What can hang from each mark:
K709: K650 K706 K968
K445: K650 K740
K157: K626 K709
K626: K766
K650: K445 K709
K505: K602 K709
K740: K445
K968: K626

Every row comes from one small tree of marks. The marks that hang from a mark follow it in brackets, in the order of their numbers. Every link used is in the known rows. Which tree was each row made from?
Known rows:
K650{K445 K709}: [ -2   0  16  -2  -4  11 -17   4 -20 -21   4 -18   4 -23  18 -26  12   0
   2  16  -2   6  -4 -38 -20   4 -11   4   0 -10  20  -3   4  -6   5   0
 -17 -15  17   4   7]
K968{K626{K766}}: [-11 -15  15 -22   0  -9 -28  13   8  -1   2 -10 -12 -32 -11 -36 -16  16
 -15  -7 -21  11  -7  19 -12  -8   8  21   8   4   1  -4 -17  33  -5 -32
  -3   3   8  -3   2]
K157{K626 K709}: [  5 -26  17 -14  -4  -1  36   7   0 -16  15 -25   5 -24  -8  -2  -3   2
 -18  -4   0  15  -1   1 -21 -20  -5  -2   0   6  11 -10   1   7  -2  -2
 -17  -4  14   0 -13]
K709{K650{K445} K706 K968{K626}}: [-15  23 -26 -11   4  10 -16  -2  -5  12 -14  17  -2  -4 -14  11  -8 -11
   6  -4  21  -2  35   9  -1  13   4  16  -4  -1 -14  14  -7 -10   0  -5
  16  -3  14  -9  -2]
K709{K650 K968}: [  0   1 -38   8   4   0  16   2  21 -18  22  -2  10   2 -23  10   3   0
  -5  -9  -3   0  -2  10  11  -4  -5  17  -3  -3 -23 -13   7 -31  10 -19
  -1  -2  -9  -2   5]
K445{K650{K709{K706}} K740}: [ 27  20  56  12   5 -13  -7   1  -9 -27   6 -10   3  29  54  -6  15  -7
   6   0   0 -17 -23 -35 -16   7  20 -19  -2  -5   6   4  19   7  -6  28
   3   2 -13   4 -10]
K709{K650{K445} K706 K968}: [ -5  25 -31  -1  11   9   4  -9  -6  -8  -2  17  17  13  -4  27   5 -14
   7  -4   9  -5  25   5  -5  -2  -9   5  -9  -9 -12   7  -4 -32   5  -3
   3  -7  -5  -1   8]
K740{K445}: [-21 -10   9  -6  -2  -5  -7 -20  10 -13   6 -22  16  -1  -6 -12   0  -9
  -2  -5  -6   0  17 -14 -11   6  -3  12  -4  -8  -6 -11  12  -1   9  -6
 -14 -14  12   1   9]
K709{K650 K706 K968{K626{K766}}}: [ -9  16 -14  -1  10   0 -11   4  21   7  -7  32 -10  -1 -16   9 -19  -1
  -6  -9 -10  -3   8  36   2  -6   5  13  -1   3 -17   6 -29  -1  -9 -32
  12  11 -17  -4   2]
K650{K445{K740} K709}: [  7  -2  21  -3  -5  -9 -25  -5 -27 -20   2 -18  -1   1  35 -27  18  14
  14  10  -8   3  -6 -32 -15   3   0  -9   3   9  17  -1  22  -3   5  15
 -13 -11  15   7   6]
K445{K650 K740}: [ 23  -6  19 -17   5 -29   0   5  -2 -24  20 -31  18  12  27 -15  13  12
  -1 -13 -10  -6  -9 -12  -6   0  32   7  -3  -4  -9   1  39  10  10  15
   5  -2  -1  -1  -7]
K505{K602 K709{K650 K968{K626}}}: [ -9 -12 -32   6 -12  10  11  10  -2  36 -13  -7 -13  -5 -40  -8  -7  -3
   3  -2   6  -7  -1  49  36   7   0   8  10   0 -10  -5  -2 -12   3  -6
  19   7   2   7   3]
K505{K602 K709{K706 K968}}: [ -6 -10   9   9 -19  23  17  -5 -16  23 -14   3  -6  18 -24  15  -1 -16
   1   5 -12  -8  -9  30  22  -6 -20 -18  19 -12   4 -12  -8  13  -4  22
   8  15 -14  14   6]
K650{K445 K709{K706 K968}}: [ -6   9   8   8  -5  23 -12  -7 -15  -1 -10  19   0  -1  12   7   5  -9
   6  17   4   0   0 -33  -8   5 -21 -15   2  -9  12   0 -10   4  -4  16
 -10  -3   5   1   8]
K709{K706 K968{K626{K766}}}: [-16  -4  11 -11   0   4 -22  -1   9  19 -14  24 -18 -11 -21   0 -26   6
 -12  -6 -18  10  -1  22   0  -4   0   6   7   4  -5  -1 -30  46 -12 -17
  11  15 -10  -7   5]
K505{K602}: [ -7 -20  13   4  -9   9  25  -5  -2 -12  12 -34  11  -8  -2 -25   5  -8
  -7   1 -12   1 -15  -4  -6 -10  -9  11  12 -20  -5 -17   5  -3   5   5
  -5  -3  -7  10  12]
K709{K650 K706 K968{K626}}: [-10  21 -11   4   6   7  -5  -5  19   1  -2  18  -9   3 -24  12 -15 -17
  -3  -9   9  -7  12  16   3  14  10  13   2   1 -23  -2 -10  -5  -6 -16
  18   5   1  -8  -5]
K157{K626 K709{K650}}: [  8  -5  -6  -8   7  -4  49  10  12 -28  21 -25   8 -13  -5   5   2  -4
  -8  -7   9   7   5  18 -16 -21  -1   5  -7   6   0  -3   1 -33  -2 -17
  -9  -9   5   0 -12]
K740{K445{K650{K709{K706}}}}: [  0  20  47  16   8   2  -4 -14   9 -11  -6 -10  12  23  43  -1  11 -26
   6   6   9 -18   6 -50 -18  14   6 -10 -13 -22   9   8   3   5  -1  24
  -8  -8  -7   0   0]
K650{K445{K740} K709{K706 K968}}: [  2   7  14   5  -2   5 -22 -15 -22  -1 -14  18  -3  21  25   6  10   1
  14  10  -4  -3  -1 -29   1   9 -10 -24   3  11  14   2  10   7  -3  30
  -2  -3   8   5   5]
K740{K445{K650{K709{K706 K968}}}}: [ -7  15  20  27   5   3  -1 -21  13  11 -10   9  13  25  25  18   6 -17
   9  10  11 -14   3 -47   5  19   0 -16 -13 -19  -1   6   4   8   2  26
  -4   0 -10   1   4]
K157{K626{K766}}: [ -4 -23  18 -15   2  -4  34  13   8 -34  14 -16  18 -30 -10 -27  -3  13
 -24 -11 -40  15  -4  18 -15 -49   0  20   3   4   3  -4  -6  15  -5 -24
 -10   1   4  -2   4]
K157{K626 K709{K706 K968}}: [  0 -17  11  -7  -4  13  38  -4   4   4  -1   9  -3  -1 -16  28  -8 -11
 -14  -1   4  10   3   3  -7 -13 -14 -14   2   6   7  -6 -12  18 -13  14
  -5  10   0  -4 -16]

Write each row's tree:
[ 29   5  35   6   5 -20  -3   8  -7 -26  17 -30   6  11  45 -20  18  12
  10   3  -6  -9 -27 -37  -6   5  22  -5  -3   0   6   2  32   2   2  19
  -4  -1  -2   4  -6] : K445{K650{K709} K740}
[  6  13  29  13   0   6 -17   5   6  17  -9  10 -15  -7  13  -4  -9  -8
  -4   7  13  -8 -12 -36   5  21  17  -4  -1 -12  -2   6  -7  37 -10  17
  13  10   1  -6 -10] : K445{K650{K709{K706 K968{K626}}}}
[ 24  15  28  21   2 -11  -2  -5   1  -6   0   6  -1  32  37  12  12   0
   8   3   1 -14 -25 -32   6   9  13 -21   0   2   1   6  16  16  -3  35
   6   7 -16   2  -9] : K445{K650{K709{K706 K968}} K740}
[-14   8  17   1  -5  22 -32  -5 -16  22 -25  22 -18 -17   0  -9  -7  -7
   5  15  14   4  12 -29  -4  19  -4  -6   5   1  10   6 -14  29  -7   8
   4  -1  23  -5   2] : K650{K445 K709{K706 K968{K626}}}
[  2  21 -26  -4  11  -9  -3 -15 -13 -13  -5  18  11  34  11  25  12  -1
  21  -9   4  -8  25  12   3   2   2  -4  -6   7 -12   9  19 -32   5  12
  11  -6   1   2   5] : K709{K650{K445{K740}} K706 K968}
[  5   0 -47  -8   6 -15  -4  -8 -11 -10   8   0  17  19   1   7  13  13
  17  -8   2  -1  17  11  12   0   3  10  -5  13 -11   5  30 -36  16   3
   6 -10   7   1   5] : K709{K650{K445{K740}} K968}
[-16  -4   4  11  -3  -7 -22 -10  15  33 -12  -4  -1  -8   8 -14  -6   3
   4   9  22  -4   5 -42  16  29  16   8 -11  -4  -2   9  10  30   6  12
   5  -3  17 -11   0] : K740{K445{K650{K709{K968{K626}}}}}
[  8  -9  -8 -10  10 -12  43  18  14 -18  13 -11   8 -14  -1   2   2  10
 -15  -6 -11  12  -2  38 -17 -38  -7   6  -8   8  10   5 -19 -29  -4 -35
 -13  -2 -10   0  -5] : K157{K626{K766} K709{K650}}
[  6  12  42  -1   2  -1 -23 -11 -30 -25 -11  -2  -4  17  40 -11  15  -5
  16   7  -5  -4  -1 -32 -22   8  -2 -19   3   4  18   4   8  -1  -7  25
  -5  -9  10   9   3] : K650{K445{K740} K709{K706}}
[ -1   9  25  23  -4  23  -6  -4   7 -12  -2  15 -10   3   0   9  -3 -15
   0  11  -6  -2 -19 -30  -1   7 -17 -14   9  -8   4 -16 -13  10  -9   9
  -7   8 -10   1   3] : K650{K709{K706 K968}}
[ -5   0  -4  21  -2  -6  -3 -12  18  12   3  -7  15   9  16   1   8  -2
   6  10   8  -9  -1 -46  12  11   2  -4 -11 -16  -1   1  13   6  11  19
  -7  -6   0  -4   6] : K740{K445{K650{K709{K968}}}}
[  9  12 -22 -16   7 -22  -5  -4 -18 -30  13 -19  18  13  18 -11  19   9
  15 -10  -1  -3  22   7  -9  -2  11  11  -8   7  -7   8  30 -44  11  -4
  -3 -18  10   3   4] : K709{K650{K445{K740}}}
[  6  -1 -11   9  -8   7  29  12  -9 -10   9 -28   5   9 -12 -11  12 -11
   6  -3  -3  -9 -10  44  11  -9  -6   4   9 -13  -2 -12   5 -40   7  -6
   1  -2 -14  17   6] : K505{K602 K709{K650}}
[ 15  -7  15   5  -4 -19 -23   6   0  19   3  -6 -13  -2  17 -20   0  21
   4   2   6  -4 -22 -29  19  21  30  -3   0  16  -3   5  23  36   4  20
  15   6  13  -6 -10] : K445{K650{K709{K968{K626}}} K740}
[ -8 -34 -13 -23  -4  -8 -25   7   7  48  -7  13 -30 -23 -24   2 -23  25
 -13   4   2  22  -9  26   1   2  -5  -1   7  15  11  -1 -31  39  -6 -24
  -8  10  -4  -5  -6] : K157{K709{K968{K626{K766}}}}
[  4  18  12  13  -5  16  27   7 -14 -11  -5 -13   0  25  -4   6   9 -29
  10  -4  -2 -19  -2  42   1  -6 -10  -7   8 -18   2  -6  -9 -38  -5   3
   9   2 -19  17   5] : K505{K602 K709{K650 K706}}
[  4 -14  -7   3  -5  -3 -25 -10 -18  -2  -2   2   0   3  17 -10  13  18
  13  12  -6   5  -7 -30   9   6  -7 -11   2  14  12  -1  20   3  10  20
  -8  -5  16   2   5] : K650{K445{K740} K709{K968}}
[  2 -16 -35  -1   8 -10  44  14  24   3  10   8   6 -12 -17  19  -4  17
 -15  -4  -5  15  -6  41   4 -35 -12   3  -7  13   4   2 -20 -22   0 -30
 -10   4 -13  -3  -3] : K157{K626{K766} K709{K650 K968}}
[ 16  18  24  21   3   8   5   6   8  -5   6   6   1  10  22  11   6 -12
   0   6   3 -13 -22 -39   1   8   3 -12  -4 -18   1   2  -2  12  -2  20
   1   9 -18  -1  -5] : K445{K650{K709{K706 K968}}}
[ -7   7 -51  -3   2   2   3   3   1  -9  11  -1  17  -5 -14  11   8   3
   8   0   5   4  19   7   6  -3  -7  15  -7  -7 -12   4  10 -33  17 -10
  -3 -10   3  -4   8] : K709{K650{K445} K968}
[-13   5 -43 -16   4   0 -15   2  -4  14  -3   3   3 -20 -23  -6  -7   7
   5  -2  16   7  28   7   7  10   7  26  -8   4 -15   9   7 -11   9 -19
  11  -7  22  -9   2] : K709{K650{K445} K968{K626}}
[ -9 -12  12 -14  -8  11 -20  -5   2  37 -14  19 -31  -4 -22  21 -25  -5
  -8   2  22  10   3   8  -6  25  -2 -13   5   8   2  -5 -22  36 -11   5
   2   8   4  -8 -13] : K157{K709{K706 K968{K626}}}
[ -2  31  -6  -9  11   8  -2   1 -10 -33   4  -1  18  10  10   6  11 -22
   8  -5   8  -7  29   1 -27  -2  -3   9 -10 -15  -3  10  -2 -41   2  -7
  -2 -15  -1   2   6] : K709{K650{K445} K706}
[  6  -9   7   4   2 -11 -20  19  11  27  -4   3 -12 -26  11 -22 -10  23
 -12  10  -7   5 -28 -17   8  -4  13   7   0  -2   5  10 -13  41  -2 -13
   4  11  -8  -7   0] : K445{K650{K709{K968{K626{K766}}}}}
[ -5 -30 -14   5 -20  14  17   2 -11  24  -2 -14  -3  -1 -33  -3   1  -1
  -2   5 -13   0 -17  30  30  -5 -19  -7  18  -7  -1 -17   5  10   6  13
  -1   8  -6  12   8] : K505{K602 K709{K968}}
[  9  -2 -20 -10  -6 -12  10   1 -41   3  -7 -26  11  24  10 -14  26   5
  25  -1  -1 -11  11  41  12  -7  -2  -4   4   1   8   7  26 -48  11  14
   5 -12   4  20   8] : K505{K602 K709{K650{K445{K740}}}}
[ -8 -17  10 -20  -3   1 -27   1   2  46 -22  27 -30  -9 -13  16 -28   8
 -14   2   1  16  -4  25  -4   6  -7 -13   6   8  14   5 -41  41 -18 -16
  -3  11 -12  -7  -6] : K157{K709{K706 K968{K626{K766}}}}
[ -6 -10  -4  -7  -5  -6 -38  -7 -23  22 -16   5 -19 -10   5 -23   0  22
  13  11   5   9   2 -25  12  19   8  -2   3  23   9   5  16  24   4  14
   5  -2  34  -4   1] : K650{K445{K740} K709{K968{K626}}}
[  3 -30  14 -21   2  -7  30  15   5  -9   7 -12   2 -26  -2 -10  -5  17
 -25  -2 -19  22  -7  22 -22 -39 -10  -1   0   9  20   0 -17  16  -7 -19
 -20   2  -2  -1  -6] : K157{K626{K766} K709}
[  5 -14 -33   2   2   0  50   3  22  -3  16  -5   8  -9 -24  24  -1   3
  -8  -4  12   8   3  21   6 -18 -10   5  -5  10  -6  -3   1 -25   2 -13
  -4   0   1  -6  -8] : K157{K626 K709{K650 K968}}
[  4   3 -12   7   7   9  49  -2  17  -6   4  15   3   9 -15  39  -4 -17
  -6  -7  16   0   8  21  -4 -14 -11  -9  -4   4  -5   1 -11 -22  -9  -3
   1   3  -8  -4 -10] : K157{K626 K709{K650 K706 K968}}
[ -9  -3 -34  -5   6 -11  -9   9  23   9   4  13  -7 -17 -25  -6 -15  17
  -8  -8 -10   6   2  36  12 -11   9  25  -2   7 -15   1 -16  -2  -1 -44
   6   4  -6  -7   6] : K709{K650 K968{K626{K766}}}
[-10   1  28  10   1  14 -27   1  10  17 -18  30 -27 -15  -2  -6 -20   5
  -7   8 -14   5 -19  -3  -1   4  -5  -8  10   6  11  -1 -33  39 -15 -14
   2  13  -8  -3   3] : K650{K709{K706 K968{K626{K766}}}}
[  6  18 -14   6  -3  13   6   8  -1  -3   2  14  -3  23 -27  31   0 -16
   3 -12  -4 -12   2  43  13   3  -7  -9   3   1  -6  -7  -4 -28  -3  -6
   2   8 -16   5  -5] : K505{K709{K650 K706 K968}}
[ -9   1 -33   0   0   0  -4   4  20   3   9   1  -4 -16 -33  -3 -13   3
  -3  -9  11   1   8  14  10  10  11  23   0   6 -24  -5   1  -9   6 -26
  13   1   8 -10  -1] : K709{K650 K968{K626}}
